Each row was made from one small tree. The marks that hang from a mark follow it in brackets, in alphabetical order. Every link used is in the known rows. Write each row's tree.
Known rows
C(T Y(V)): [-0.58 -0.92 -0.64  0.07 -0.77 -2.97  2.71  1.96 -2.23 -1.31 -1.13  1.40
  4.37 -0.57 -1.03  1.77  1.17 -1.77  0.85  1.53 -0.88 -2.45  0.39 -3.72
  2.32 -1.33]
U(F(E(C(Y)))): [ 2.77 -0.57 -1.99 -0.89 -3.17 -1.31  1.10 -0.01  3.84 -3.00  0.26 -1.29
  2.35 -1.72 -0.42 -1.09 -3.09 -3.01  1.10  1.04 -0.34 -3.41  1.35 -3.79
  0.42 -1.17]
V(D(S(F))): [ 1.27  0.43 -2.22 -0.49 -1.24  1.13 -1.21  1.11  0.16 -1.55  0.13 -0.28
  3.38 -0.17 -4.08  0.97 -2.18 -0.54  1.80  0.83 -3.61 -1.49  1.22 -2.77
 -0.49 -0.12]
U(F(E(C))): [ 1.78 -0.14 -2.16 -1.23 -2.93 -0.39  0.56  0.03  4.60 -2.13  0.38 -0.79
  2.13 -1.84 -1.27 -0.73 -2.49 -3.09  1.97  0.66 -1.36 -4.06  1.30 -3.02
 -0.84 -0.72]
S(F(E(C))): [ 1.59 -0.86 -3.26 -0.82 -3.48 -1.01  1.26 -0.30  3.76 -1.39  1.15 -1.33
  3.03 -1.96 -2.29  0.13 -1.41 -3.12  2.56  0.27 -1.59 -3.53  1.18 -3.26
 -0.52 -0.66]
Y(C V(D)): [ 0.68  0.74 -1.63 -0.33 -0.66 -0.98  0.41  1.60 -1.14  0.93 -1.59  0.73
  3.64 -1.44 -2.92  1.36 -0.68 -3.57  3.93  1.44 -3.23 -1.17 -1.26 -3.11
  0.52  0.08]
D(S(F(U))): [ 1.02 -0.83 -2.00 -1.44 -0.97 -1.17 -0.58  0.79  1.12 -3.15  1.04 -1.07
  2.90  1.36 -3.39  1.84 -0.68 -2.01  1.04 -0.63 -3.31 -4.26  1.49 -2.93
 -0.73 -1.60]
S(F(E(C(T Y)))): [ 1.47 -1.21 -1.93 -0.32 -3.59 -2.24  2.73  0.87  2.35 -2.40  1.30 -0.90
  3.78 -1.79 -1.17  0.60 -1.24 -2.86  0.48  0.80 -0.07 -3.50  2.23 -4.43
  2.01 -1.61]
C(T Y): [-0.25 -0.61 -0.76 -0.13 -2.24 -1.79  2.42  2.61 -1.65 -1.65 -0.51  1.50
  3.19  0.58 -1.24  1.46  0.07 -1.83 -0.38  1.68 -1.14 -2.69  2.57 -3.37
  1.69 -1.27]
Y(C(T) V(D(S))): [ 0.18  1.22 -0.30 -0.51 -0.13 -1.05 -0.67  2.38 -0.68  0.25 -1.11  0.99
  4.48 -0.04 -2.51  1.98 -0.47 -2.35  1.77  0.61 -3.25 -3.07 -0.03 -2.93
  1.42 -0.58]
J(U(F(E(C)))): [ 2.41 -1.06 -1.74 -1.49 -3.39 -0.92 -1.00  0.35  4.02 -2.67  0.03 -0.89
  2.14  0.46 -1.80  0.43 -2.50 -4.50  1.93  0.24 -2.27 -4.34  1.42 -3.93
 -1.56 -0.15]
T(C): [ 0.98 -0.11 -3.07 -1.71 -2.30 -0.05  1.43  1.24 -0.23 -0.75 -1.50  0.82
  2.72  0.14 -0.93  0.78 -3.00 -2.62  2.44  1.00 -3.01 -4.47  1.23 -1.65
 -0.78 -0.16]
F(E(C(T Y(V(D)))) U): [-0.12 -0.78 -1.50 -0.48 -1.13 -3.92  1.48  0.67 -0.12 -0.76 -0.49 -0.54
  3.13  0.63  0.49  1.78  0.40 -3.85  0.77  1.01 -1.05 -3.34  1.79 -5.18
  2.36 -2.04]
D(V): [-0.53 -0.74 -1.69 -1.21 -0.53 -0.95  0.11  1.75 -0.39 -1.17 -0.60  0.59
  2.63  0.26 -1.98  2.43  0.75 -2.00  2.08  1.04 -2.64 -3.51  0.76 -2.54
  0.06 -0.59]
C(Y(V)): [ 0.61 -0.99 -1.76 -0.22 -0.99 -2.67  1.77  0.68 -1.68 -1.41 -1.39  0.40
  3.83 -0.74 -1.11  0.78  0.19 -2.03  2.16  1.46 -1.37 -1.99 -0.35 -3.47
  1.03 -0.87]
V(D(S(F(E U)))): [ 0.84  0.02 -1.78 -1.49 -2.08 -0.22 -1.16  0.70  2.25 -2.04  1.32 -1.42
  2.35  1.69 -3.89  2.09 -1.16 -2.28 -0.26 -0.59 -3.57 -2.62  1.98 -3.27
 -1.11 -1.73]
E(C(T Y(V(D(S)))) F): [ 0.29 -0.06 -2.03  0.38 -0.01 -1.52  0.14 -0.03 -0.60 -2.48 -1.44 -1.17
  4.53 -1.24 -0.11  0.24 -1.62 -1.10  1.94  1.76 -1.28 -3.69  1.04 -4.33
  3.25 -0.43]
V(D): [-0.08  0.33 -2.21 -0.25 -1.70  0.80  0.25  1.70 -1.41  0.18 -0.98  1.27
  2.06  0.42 -2.84  1.17 -1.03 -1.60  2.14  1.82 -3.15 -0.63  1.70 -2.67
 -0.66  0.15]
Y(C(T) V(D(S(F)))): [ 0.99  1.04 -0.48 -0.44 -0.08 -0.84 -0.11  2.42 -0.11 -0.78 -0.02  0.15
  5.29 -1.77 -4.15  2.06 -1.11 -2.21  2.28  0.56 -3.07 -2.41 -1.03 -3.25
  1.94 -0.66]
Y(C(T) V(D(S(F(U))))): [ 0.53  0.65 -0.50 -0.95  0.61 -2.04 -0.28  2.51 -0.41 -1.49  0.43 -0.42
  4.65 -0.32 -3.76  2.98 -0.21 -3.35  1.67 -0.21 -3.42 -3.31 -0.42 -3.82
  1.92 -1.73]
B(J(U(F(E)))): [ 2.00 -1.15 -1.01 -1.96 -2.93  0.70 -0.59  0.81  2.32 -2.12  0.05  0.27
  2.25  2.08 -3.21  1.90 -3.69 -3.95  0.95  0.11 -1.05 -2.32  1.21 -3.76
 -2.49  0.22]
C(T Y(V(D))): [-0.67 -0.06 -0.62  0.33 -0.41 -1.82  2.06  2.40 -3.51 -0.39 -1.61  1.60
  4.13 -0.52 -1.57  1.71  0.32 -1.49  1.23  2.30 -1.50 -0.73  0.52 -4.03
  2.51 -0.93]
V(D(S(F(E)))): [ 1.33  0.43 -2.02 -1.03 -2.81  0.95 -1.03  0.57  2.59 -1.48  0.89 -0.93
  3.04  0.03 -4.17  1.24 -1.85 -1.03  0.51  0.16 -3.22 -1.77  1.52 -2.70
 -1.08 -0.71]

Write each row's tree
[ 0.19 -1.11 -1.36 -2.04 -0.33 -2.83 -0.86  0.90  3.80 -3.17  2.09 -2.17
  3.33  0.82 -1.43  3.30  0.41 -3.14  0.13 -1.29 -2.02 -7.35  2.28 -3.92
  1.29 -2.52]
D(S(F(E(C(T)) U)) V)
[ 0.76  0.00 -0.72  0.14  0.06 -1.38  0.35  1.76 -1.82 -1.96 -0.33 -0.06
  5.37 -0.99 -2.84  1.55 -0.89 -0.40  0.88  1.41 -1.81 -1.50 -0.03 -4.11
  2.70 -1.25]
C(T Y(V(D(S(F)))))
[-1.34 -0.90 -2.40 -0.64 -1.05 -1.77  2.22  1.08  0.71 -2.92  0.29 -0.35
  2.28  0.17 -0.70  1.69  0.10 -3.44  1.86  0.90 -1.86 -5.66  2.98 -3.76
  1.34 -1.39]
E(C(T) F(U))
[ 1.77 -0.35 -1.76  0.19  0.22 -2.00 -0.11  0.55 -0.67 -1.84 -0.41 -0.94
  5.55 -1.95 -1.22  0.37 -2.09 -1.08  2.46  1.28 -1.28 -3.07  0.10 -4.77
  3.11 -0.72]
E(C(T Y(V(D(S(F))))))
[ 1.90 -0.03 -3.01 -0.66 -1.33 -0.99 -1.38 -1.35  3.05 -0.94  0.16 -2.11
  4.31 -1.91 -2.25  0.17 -1.64 -1.75  3.13 -0.16 -2.37 -3.21 -0.40 -3.70
  0.04 -0.26]
Y(V(D(S(F(E(C))))))
[ 2.81 -1.39 -2.48 -1.61 -1.69 -2.46 -1.23 -0.64  3.92 -3.42  0.91 -3.16
  3.95 -0.84 -0.88  0.84 -1.82 -2.26  1.09 -0.16 -1.04 -5.42  1.06 -4.01
  1.35 -1.47]
D(S(F(E(C(Y)))) V)
[-0.40 -1.34 -2.20 -0.25 -1.40 -2.90  2.70  1.08 -0.21 -3.66 -0.04 -0.94
  2.56  0.08  0.30  1.09 -0.61 -3.32  0.85  1.36 -0.84 -5.07  3.20 -4.59
  2.60 -1.86]
E(C(T Y) F(U))
[-0.44  1.01 -0.62 -0.18 -0.64 -1.11  1.40  3.00 -1.74  0.78 -1.22  1.73
  4.20 -1.23 -2.74  2.16  0.13 -3.32  2.73  1.59 -2.74 -1.51 -0.52 -3.29
  1.77 -0.44]
Y(C(T) V(D))
[ 3.12  0.01 -2.73 -1.25 -0.43 -0.95 -0.20  0.30 -1.33 -2.04 -1.57 -1.34
  5.23 -1.44 -1.54  0.53 -4.73 -1.20  2.84  1.05 -2.75 -2.80 -1.32 -3.20
  1.43 -0.35]
T(C(Y(V(D(S(F))))))
[-0.39  0.22 -0.56 -0.46 -0.98 -2.45  2.20  2.48 -0.65 -0.08 -0.78  1.54
  4.31 -1.29 -2.28  2.14  0.97 -3.68  2.39  0.72 -2.09 -3.41 -0.56 -2.93
  1.60 -0.80]
Y(C(T) V)
[ 0.87 -0.01 -2.04 -1.08 -0.58 -0.05 -1.33  1.22 -0.04 -2.22  0.64 -0.90
  2.61  1.32 -3.75  1.92 -1.73 -1.63  1.43  0.17 -3.87 -2.45  1.66 -3.36
 -0.52 -1.16]
V(D(S(F(U))))
[ 0.65 -0.84 -1.75 -0.35 -3.57 -2.52  2.10  0.96  1.83 -1.24  0.17 -0.04
  3.05 -0.12  0.37  0.56 -0.78 -3.25 -0.11  1.04 -0.22 -4.25  3.26 -3.99
  1.45 -1.47]
F(E(C(T Y)))
[-0.32 -1.12 -2.25  0.38 -0.77 -2.85  3.10  0.20 -0.57 -2.89 -0.98 -0.59
  4.31 -2.57  0.15  0.38 -0.06 -2.27  2.60  2.00 -0.28 -4.00  0.53 -4.37
  3.37 -0.85]
E(C(T Y(V)) F)
[ 1.63 -1.26 -2.80 -0.45 -2.46 -3.57  1.52 -1.08  1.80 -1.13 -0.77 -1.20
  3.51 -1.26  0.39 -0.19 -0.20 -3.31  2.45  0.69 -0.54 -3.56  0.39 -4.23
  0.91 -0.89]
F(E(C(Y(V))))
[ 1.23 -1.73 -2.69 -1.03 -1.73 -4.72  1.42 -0.93  1.63 -1.66 -0.39 -1.79
  2.76  0.28  0.89  0.74  0.30 -4.53  1.90  0.08 -0.79 -4.67  0.76 -4.76
  0.80 -1.98]
F(E(C(Y(V))) U)
[ 3.01  0.06 -2.75 -1.69 -2.03 -1.17 -0.02 -0.34  0.99 -1.90 -0.84 -1.98
  4.79 -1.15 -1.63  0.70 -4.31 -1.80  1.35  0.27 -2.33 -2.87 -0.82 -3.15
  0.86 -0.86]
T(C(Y(V(D(S(F(E)))))))
[ 2.33  0.34 -2.60 -1.34 -0.39 -1.21 -0.64  0.28 -1.69 -1.00 -2.78 -0.59
  4.30  0.40  0.11  0.35 -4.22 -1.46  2.26  1.18 -2.85 -3.45 -0.19 -2.84
  0.95 -0.16]
T(C(Y(V(D(S)))))
[ 0.54 -1.03 -3.06 -1.49 -2.82 -2.35  0.63 -0.17  3.09 -1.08  0.42 -1.08
  1.19  1.38 -0.25  1.09 -0.12 -4.42  1.74 -0.31 -2.04 -5.19  2.79 -3.58
 -1.07 -1.56]
F(E(C) U)
[-0.02  0.24 -0.61  0.07  0.02 -1.73 -0.09  1.79 -2.21 -1.10 -1.47  0.86
  4.43  0.78 -1.32  1.61 -0.40 -0.48  0.26  1.49 -1.93 -2.20  1.04 -3.79
  2.16 -0.97]
C(T Y(V(D(S))))
[ 2.27  0.20 -3.12 -0.81 -2.67  0.31 -1.64 -0.59  3.71 -1.23  0.84 -1.84
  3.15 -0.74 -2.56  0.02 -2.84 -1.83  2.10 -0.04 -2.60 -3.21  1.72 -3.36
 -0.64 -0.37]
V(D(S(F(E(C)))))
[ 1.24 -0.67 -0.70 -0.48 -1.66 -3.00  2.27  0.70  2.49 -2.69 -0.10 -0.49
  3.97 -2.71  0.10  0.06 -1.11 -2.91  0.93  1.09  0.35 -3.99  0.10 -4.37
  2.28 -1.85]
U(F(E(C(T Y(V)))))
[ 1.52 -1.24 -2.51 -2.37 -0.64 -2.62 -1.77 -0.61  4.49 -3.23  1.68 -3.18
  2.70  0.61 -1.49  2.30 -0.43 -3.35  1.31 -1.42 -2.41 -6.84  1.43 -3.75
  0.07 -2.06]
D(S(F(E(C) U)) V)
[ 1.04 -0.88 -2.71 -0.70 -1.31 -3.52  0.57 -0.61  0.41 -0.80 -0.76 -1.59
  2.70  0.19  0.37  0.78 -0.36 -4.13  2.03  0.91 -1.44 -2.83  0.98 -5.04
  0.97 -1.55]
F(E(C(Y(V(D)))) U)
[ 3.39 -1.55 -1.71 -1.25 -3.63 -1.90 -0.39  0.22  3.18 -3.57 -0.29 -1.55
  2.54  0.48 -0.81 -0.12 -3.33 -4.47  0.96  0.75 -1.32 -3.88  1.62 -4.92
 -0.23 -0.65]
J(U(F(E(C(Y)))))
[ 2.66 -0.37 -2.82 -1.88  0.31 -2.14 -0.29  0.31 -1.58 -2.69 -1.16 -1.88
  4.50  0.05 -1.12  1.36 -4.15 -2.31  2.40  0.41 -3.07 -3.67 -0.75 -3.73
  1.42 -1.31]
T(C(Y(V(D(S(F(U)))))))
